Known rows, with every step that occurs:
J Z: [-21.3 -28.5 -16.2   8.2 -17.5   5.7  10.6   1.2   8.5   1.0  31.2  -2.9
   0.7  -8.6  -8.7 -13.3  -3.2 -16.9  24.4   5.2  38.5  27.4  -0.1  20.6
  20.7]
Z J R P Q W: [-23.6 -35.6  30.4   0.8 -14.6  -2.0   9.9 -14.2  -9.0  -3.3  27.0 -16.0
  -3.0   1.9   4.8 -30.3  38.2 -27.3  -0.6  10.1  -6.0  42.4   4.7  11.5
  26.6]
Q P Z J R: [-33.3 -33.7   8.2   7.7 -29.5  -3.5  -1.6 -16.2  -0.5  -4.9  18.3  -9.4
  15.6   9.1   1.0  -9.6  27.5 -10.8  24.7  13.2   7.7  30.4   1.0  23.6
  14.9]
H P Q: [-19.1 -37.6 -25.3  27.2  -6.6  -1.9  10.1 -14.5 -11.4  -1.8  22.8   1.9
   4.9   8.2  -9.3 -18.1  -1.3  15.0 -12.0  -6.3  34.7  40.1  13.0  24.7
  21.0]
J H P Q W: [-21.0 -23.9 -14.3  24.3  -8.0  -4.8  -1.5  -5.2   6.5   7.3  18.5 -13.8
 -15.1 -17.8 -19.9 -31.7   6.1   1.8  -9.4  -6.0  21.8  21.5   5.2  10.8
  30.6]
H W Z: [ -0.6 -17.7 -28.4  43.3  -6.4  30.1   5.4  -6.0  -3.7   1.7  10.9 -22.5
  -8.5  -4.9 -19.0 -15.4   8.0  10.0  -3.5  -0.9  56.6  30.9 -10.1  22.4
  18.3]
R P Z J H: [-36.7 -15.7  10.6  20.1 -34.4  19.5   9.5 -28.7  12.6 -34.7  16.4 -21.5
  17.7   1.0 -11.9  -7.7  26.0 -10.7   7.3   9.9   6.5  19.6   7.8  -9.1
  18.2]
H W R: [  2.8 -28.8 -24.5  35.9 -10.2  20.4  21.1  -9.1 -10.3   3.8   8.0  -6.8
  -6.0  -9.1 -32.2 -17.6   7.9   7.1   9.4 -12.4  40.2  35.9  -1.7  19.8
  12.8]
Q P H J: [-16.7 -23.2 -31.2  27.9 -21.0 -17.9  13.6 -22.1 -10.7 -10.4  32.4 -10.8
  12.3   7.1   0.0  -5.7  13.1 -16.5  -9.1 -23.7  51.1  37.9   7.1  23.8
  -1.8]
H W Q: [  3.1 -23.9 -35.3  35.7 -18.0   8.8   0.1  -6.3  -6.4  -9.6   9.3 -13.9
  -9.3  -4.2 -30.2 -13.3   9.6  -6.8  -3.8  -4.3  46.9  33.6  -4.3  21.3
  20.8]
J Z P Q W: [-23.2 -26.4  -1.1  -7.6  -1.9  -0.6   4.6   7.7 -14.7 -10.9  34.8 -20.2
  -2.3 -15.0   4.4 -31.7  17.1 -26.9  19.3  -0.5   7.2  34.1   3.6  24.3
  18.3]
J H: [-31.0 -14.7 -15.8  15.2 -14.6   9.5  12.3 -16.1  16.3   0.7  22.3 -10.7
   2.3 -12.4 -28.3 -16.8   0.0   1.1   9.2   2.9  49.2  13.3  -0.4  -1.3
  28.0]
R P: [-21.1 -23.4  -7.5  15.1 -16.7   5.9  23.7 -34.9  -5.9 -20.8  23.0   4.8
   9.6   2.2 -17.0 -17.3  13.1 -10.0  -3.2  -3.5  37.0  23.5   5.2   6.3
   2.5]
W Q: [-10.0 -27.7 -22.5  29.3 -11.7   3.0  11.7 -15.6  -9.8  -1.5  16.8  -1.2
  -9.5 -11.2 -32.9 -13.8  12.9 -17.1  -6.2  -0.3  43.4  19.8   1.1  21.0
  16.4]
Z J R P H: [-27.1 -33.4  13.1   4.0 -35.2   1.4  14.9 -35.9  -4.1 -15.7  29.9  -5.6
  19.3   4.6  -9.7 -15.8  33.3 -24.2  -6.5   2.6  34.2  38.7   5.9   7.2
  17.9]
R P Q W Z: [-10.4 -17.0   6.5  35.1  -2.2  15.9  17.4 -23.9 -18.6  -8.7  25.6 -18.4
 -18.6  -1.8   2.3 -39.0  38.5 -19.6 -22.9   1.4  10.4  20.1  -1.1  16.4
   9.5]
Q P: [-26.1 -23.4 -22.0  15.1 -11.8  -1.2  17.5 -18.2  -7.2  -2.5  19.9   2.9
   8.6   4.5 -14.1 -12.1   8.9   1.2   9.8  -5.9  38.5  23.4   1.9  18.8
   9.5]
H W R P Z: [  5.2 -25.8  -8.5  41.4 -28.8  20.1  20.5 -37.4 -10.5 -32.8   9.6  -7.2
  -1.0   5.8 -17.6 -26.4  29.8  -3.9   5.2 -10.3  13.7  28.9  -1.2  10.0
  -4.8]
H J R P Q W: [ -7.7 -41.9  18.3  13.9 -11.8 -21.8   3.9 -22.4 -14.4  -6.2  34.7 -15.1
 -11.5   0.6  14.6 -34.5  28.0 -36.2 -13.8  -1.3  15.4  45.0   1.9  15.2
  14.8]
P Q W Z J: [-23.3 -20.3   5.5  34.2   4.8  19.2   9.1   8.1 -17.9  13.6  12.7 -34.7
 -21.4  -8.4  -6.1 -15.8  28.6  -7.7  -4.2   8.8   7.1  33.1   6.0  29.2
  27.9]
R P Z J H W Q: [ -5.0 -11.9  -2.6  45.2 -45.8  23.1  -9.0 -21.8   8.3 -38.9   1.1 -30.2
  12.0  -0.6 -15.4  -5.8  41.5 -13.4  -4.0   0.4   1.9  25.3   4.0  -0.9
  26.9]
Q W Z P: [-24.6 -15.4  -7.6  17.0   7.5  15.2  10.6  -4.6 -23.9  -0.1  17.5 -21.4
 -11.0 -37.4 -29.3 -23.3  21.2 -14.9  -5.2  -4.5  38.1  15.7  -4.6  24.1
   0.4]
R P Q: [-18.4 -22.6  -1.7  16.7 -12.4   2.6  24.5 -37.1 -10.1 -23.6  29.7  -4.4
  10.0  20.5   6.7 -27.8  19.1  -7.0  -7.9   0.8  18.8  34.5   8.4   9.3
  14.6]
H W Z P: [ -9.7 -10.7 -26.1  24.6  -3.0  28.4   0.8  -8.1 -17.4 -15.1  14.6 -27.0
  14.0 -13.6 -18.7  -7.0  12.9  11.0  -6.9  -8.2  52.0  33.1  -2.5  22.0
  12.3]
J R P Q W Z: [ -6.3 -25.2  22.0  17.1  -8.4   5.4   8.6 -27.7 -12.0   7.9  32.2 -12.8
 -17.3  -4.4   4.6 -46.5  44.6 -26.7 -17.8  10.9  11.9  23.3  -9.3  18.6
  19.3]
Q P R: [-20.3 -49.5 -15.2  16.1  -9.4  -6.4   9.9 -22.3 -23.2  -4.5  15.8 -20.9
   5.0  10.7   0.5 -19.3   7.6   2.4  -4.2   4.6  30.6  20.4   4.2  20.3
   6.0]

Rows:
[-39.2 -14.1  -4.4  16.2 -18.6  16.8   9.1  -3.1  13.3   1.2  16.0 -19.1
  13.4 -15.4 -26.5   2.5   4.1   1.1  14.0   6.5  30.9  25.3  11.5   0.9
  36.4] | Z J H
[  6.0 -19.6 -32.7  14.4 -33.5   5.2  -7.9  -4.2  -7.8 -29.5  24.5 -21.2
  14.3 -11.2 -13.6 -13.6  23.0 -26.7  -1.4 -13.4  43.1  34.4   2.2  22.4
  20.1] | J Z P H W Q
[ -5.4 -47.0 -19.0  28.7 -15.2  -5.5   0.5 -20.7 -29.8  -0.4  13.4 -16.9
  -0.7   0.7  -6.5 -13.9  23.8 -13.7 -18.1   4.5  21.9  13.9   5.5  23.8
  11.5] | W Q P R
[-30.2  -6.1   3.6  33.4  -5.9  29.7   3.1   9.8   5.8  21.8   8.3 -37.8
 -18.8 -37.5 -30.8  -9.6  22.4 -10.7  -2.3   6.0  24.6   8.1  -1.9  10.7
  32.5] | Q W Z J H
[-22.4 -18.3 -27.1  17.5 -23.8 -10.5  24.2 -30.6  -7.8  -8.8  25.8  -1.4
   9.4   8.3 -14.8 -18.8  14.7  -4.4  -1.3 -14.5  48.4  22.8   2.8  18.7
   6.2] | Q P H
[-21.6 -20.5 -13.7  17.8 -25.9  -1.4  32.2 -45.3  -5.2 -30.5  29.7  -0.9
  10.7   6.0 -16.6 -23.9  17.7 -15.0 -13.1 -10.3  48.7  23.7   2.5   2.2
  -0.7] | R P H
[-14.4 -25.9  26.0  22.7 -16.2  21.4   7.5 -22.1 -13.7   1.4  31.5 -12.3
  16.9  12.8  16.9 -15.3  45.7 -10.3 -18.4  16.8   6.4  39.4   5.8  18.3
  32.9] | W Z J R P Q
[ -6.5 -20.1 -27.1  28.3 -31.6   6.0  20.2 -39.3  -1.4 -40.7  22.5 -15.8
  10.0  12.5 -13.4 -26.4  16.6  -6.6 -10.6 -13.3  52.9  37.0  -2.7   3.2
   7.0] | R P H W
[-15.8 -40.8   7.3  17.6 -29.5 -12.1   3.7 -38.0  -3.1 -25.0  36.0  -8.1
   7.5   2.6  10.1 -21.0  25.1 -29.2  -1.5   5.7  28.1  37.2   0.6  12.5
  -3.6] | H J R P Z
[-19.5 -39.5  -9.0  45.0 -16.2  26.7 -10.5   1.0  -8.9  14.6   5.3 -35.4
  10.4 -23.2 -11.5   6.8  13.3  19.4 -32.7   8.9  29.5  17.8  11.5  12.5
  31.8] | W Z J H P R
[ -5.7 -25.5 -12.2  17.3 -34.6  -6.1  11.0 -20.7  -1.2 -28.6  42.7  -9.0
  16.2   0.6  13.5 -10.8  17.6 -40.9  -7.2 -13.5  41.7  40.9   9.8   9.0
   4.9] | R P H J Z
[ -8.8 -19.6 -18.7  43.4 -11.9  36.4   1.0   7.1  -6.8   2.3   2.3 -30.5
   2.1  -7.1 -15.5   3.6  14.0   9.0  -2.5   3.5  40.4  41.8   0.2  24.5
  27.4] | H W Z J
[-39.3 -32.4  -6.5  20.4 -16.5   9.7  12.5 -14.3  -5.1 -16.6  13.1 -21.3
  -0.4  -0.7 -15.2  -4.3   9.7  -3.4  21.6  13.1  17.3  35.0   6.3  18.4
   8.4] | P Z J
[ -9.5 -28.5  -0.2  27.1 -13.4  14.4  31.2 -34.6 -14.9  -4.1  21.4  13.0
   5.0  -8.5 -26.5 -20.2  25.9 -10.2  -6.3 -14.6  25.3  20.7   5.1   8.8
   3.4] | W R P
[-29.5 -23.1 -25.1  30.8 -27.7   2.7  -1.4 -21.2  15.9 -13.2  15.6  -5.8
   2.5 -15.5 -24.3 -14.4   1.7  12.0  -0.2   0.9  33.9  14.8   4.0   4.6
  12.4] | J H P Z
[-21.2  -9.5 -12.8  34.1 -38.8  14.3  -7.9  -6.9  16.0 -23.9  -0.4 -35.2
  17.2   7.8  -4.4  -3.9  22.0   8.9  21.1   1.6  10.7  28.4   0.9   7.6
  27.7] | Q P Z J H W
[  2.8 -27.6 -28.7  36.3 -17.1  15.2  26.5 -21.3  -8.5  -3.5  17.3 -13.7
  -7.1  -3.3 -31.2 -24.7  12.3   4.2  -3.2 -22.3  52.8  37.1   0.3  16.2
  10.3] | P H W R
[-21.0 -44.1  -4.8  42.1  -9.8  19.8 -14.7  12.0  -9.9  20.3  -1.9 -44.1
 -16.8 -39.7 -21.3  -6.8  18.6   1.7 -30.7   9.5  20.2  11.4   7.4  13.5
  30.2] | Q W Z J H P R
[-16.9 -26.2   2.3  10.2  10.8   8.9  25.8 -10.4 -37.2   1.3  21.8 -13.5
 -11.9 -20.3 -21.1 -33.5  27.8 -12.4   1.4 -13.8   5.9  29.3   7.6  25.5
   6.1] | Z P Q W R
[-12.2 -27.6  11.0  30.8 -14.3   7.4  26.6 -33.7 -16.3 -19.1  10.6  -5.2
 -25.3 -15.8 -29.7 -38.0  38.2 -27.6   6.9  -6.9  -2.1  12.0  -1.9  12.3
 -13.8] | Q W R P Z
[ -0.6 -30.4  -5.1  35.6 -13.3  -3.9  28.8 -29.8 -21.8 -10.2  25.0 -10.5
 -14.7 -23.7 -21.4 -24.4  35.1 -40.1 -21.9 -31.0  28.9  31.4   8.0  12.9
  -9.8] | Q W R P H J
[-24.6 -49.6  -8.1  -8.9 -10.5   4.9   0.4  -0.5 -22.0 -18.1  30.8 -25.7
  18.4 -11.2   6.6 -15.4   2.5 -14.1   9.0  11.9  28.8  26.1   8.3  18.5
  13.1] | J Z P R
[ -3.7 -27.5   4.4  29.0  -9.1  14.5  35.7 -36.9 -21.7  -7.7  29.2   4.1
   6.9  12.2  -2.4 -28.0  31.7  -6.2 -10.9  -9.7   6.3  30.9  11.4  14.9
  12.4] | W R P Q
[-24.7 -36.0  23.7   4.2 -23.3   4.0  12.6 -25.1  -9.9  -9.1  31.7  -7.8
  21.4  19.9  12.4 -18.5  33.0 -14.1   0.0  14.5   5.7  44.7  10.5   8.3
  30.0] | Z J R P Q
[-19.8 -10.6  -1.4  31.6 -42.9  22.4  -0.6 -24.3  15.6 -43.2   3.8 -31.7
  17.4   5.7  -6.7  -9.2  25.2   0.5   8.7   4.4  11.8  30.3   3.1  -7.0
  22.6] | R P Z J H W
[-28.8 -20.5   0.2  31.2   0.4  21.4  10.9  10.3 -11.4  16.5   5.3 -26.9
 -20.8 -28.6 -28.7  -8.6  22.7 -14.9   1.6   3.0  25.8  23.7  -1.0  25.2
  18.4] | Q W Z J
[-11.1 -17.6 -30.3   1.6 -28.8   7.1   0.3  -3.8  -0.8 -32.3  27.7 -23.6
  20.4  -4.3  -4.3 -18.5   6.2 -12.6  11.1 -15.5  50.3  40.5   3.8  18.2
  12.9] | J Z P H W
[-33.0 -38.5 -17.3  34.2 -20.8   6.5   1.1  -8.5  -5.6 -14.2   6.1  -8.1
   7.8  -4.9 -20.9   2.0   6.7   7.4   4.8   0.2  21.1  39.6  11.9  25.3
   7.3] | H P Z J
[-36.4 -23.9  -5.8  19.8 -22.8   4.5   9.7 -14.4  -8.8 -17.8   9.3 -16.8
  12.7   7.4  -4.9   0.1  20.7  -1.7  21.4   5.2   8.4  30.4   9.3  24.1
   5.8] | Q P Z J
[-17.9 -26.0  -9.5  33.9 -30.7   5.5  -1.9 -11.8 -15.7 -13.8   5.5 -11.5
   8.7   3.0 -14.7  -0.4  38.2 -18.4   6.9   3.0  -1.3  23.3   7.1  29.0
  10.3] | W Q P Z J
[-19.0 -21.1 -11.1  30.6   5.2  14.5  12.0  -3.5  -8.0  13.2  15.2 -18.2
 -31.8 -28.7 -30.7 -28.5  14.5 -14.8  -3.7   1.0  41.9  14.2  -9.9  24.4
   8.1] | Q W Z
[-28.7 -51.7 -11.4  26.2 -21.7   9.3  -7.1   0.7  -4.7   1.4   7.4 -29.5
  14.3 -18.1 -17.1   6.4  -1.1  16.0 -15.3   6.5  27.9  26.0  16.1   5.7
  35.0] | Z J H P R
[-11.4   0.3 -23.0  29.2 -14.2  34.8  -6.6  -8.0   1.5  -9.8  15.1 -29.8
  16.8 -23.5 -23.1  -8.9  14.1  14.4  -6.9  -7.1  51.0  19.8  -6.7   4.6
  29.3] | J H W Z P
[-28.5 -25.1  -9.9  -7.3 -11.1   7.7   4.6  -1.2  -7.3 -14.9  33.0  -4.3
  22.6 -15.3 -10.4 -10.3   4.5 -16.7  22.8  -2.6  36.1  28.1   6.5  18.8
  10.1] | J Z P
[-22.1 -42.0  -6.0  15.0   8.9  11.2   3.0  -5.2 -38.3  -3.5  14.0 -44.6
 -16.8 -32.8 -15.4 -23.9  20.3 -11.9 -20.1   9.5  30.8  12.4  -0.2  23.1
   1.9] | Q W Z P R
[-21.9 -29.8 -16.8   4.4 -10.5   0.0  -4.3   8.7 -12.2 -13.9  37.9 -12.7
  26.2 -19.2   4.9   7.0   0.3 -26.2  11.1 -10.6  40.3  43.9  10.1  27.5
   7.6] | H J Z P
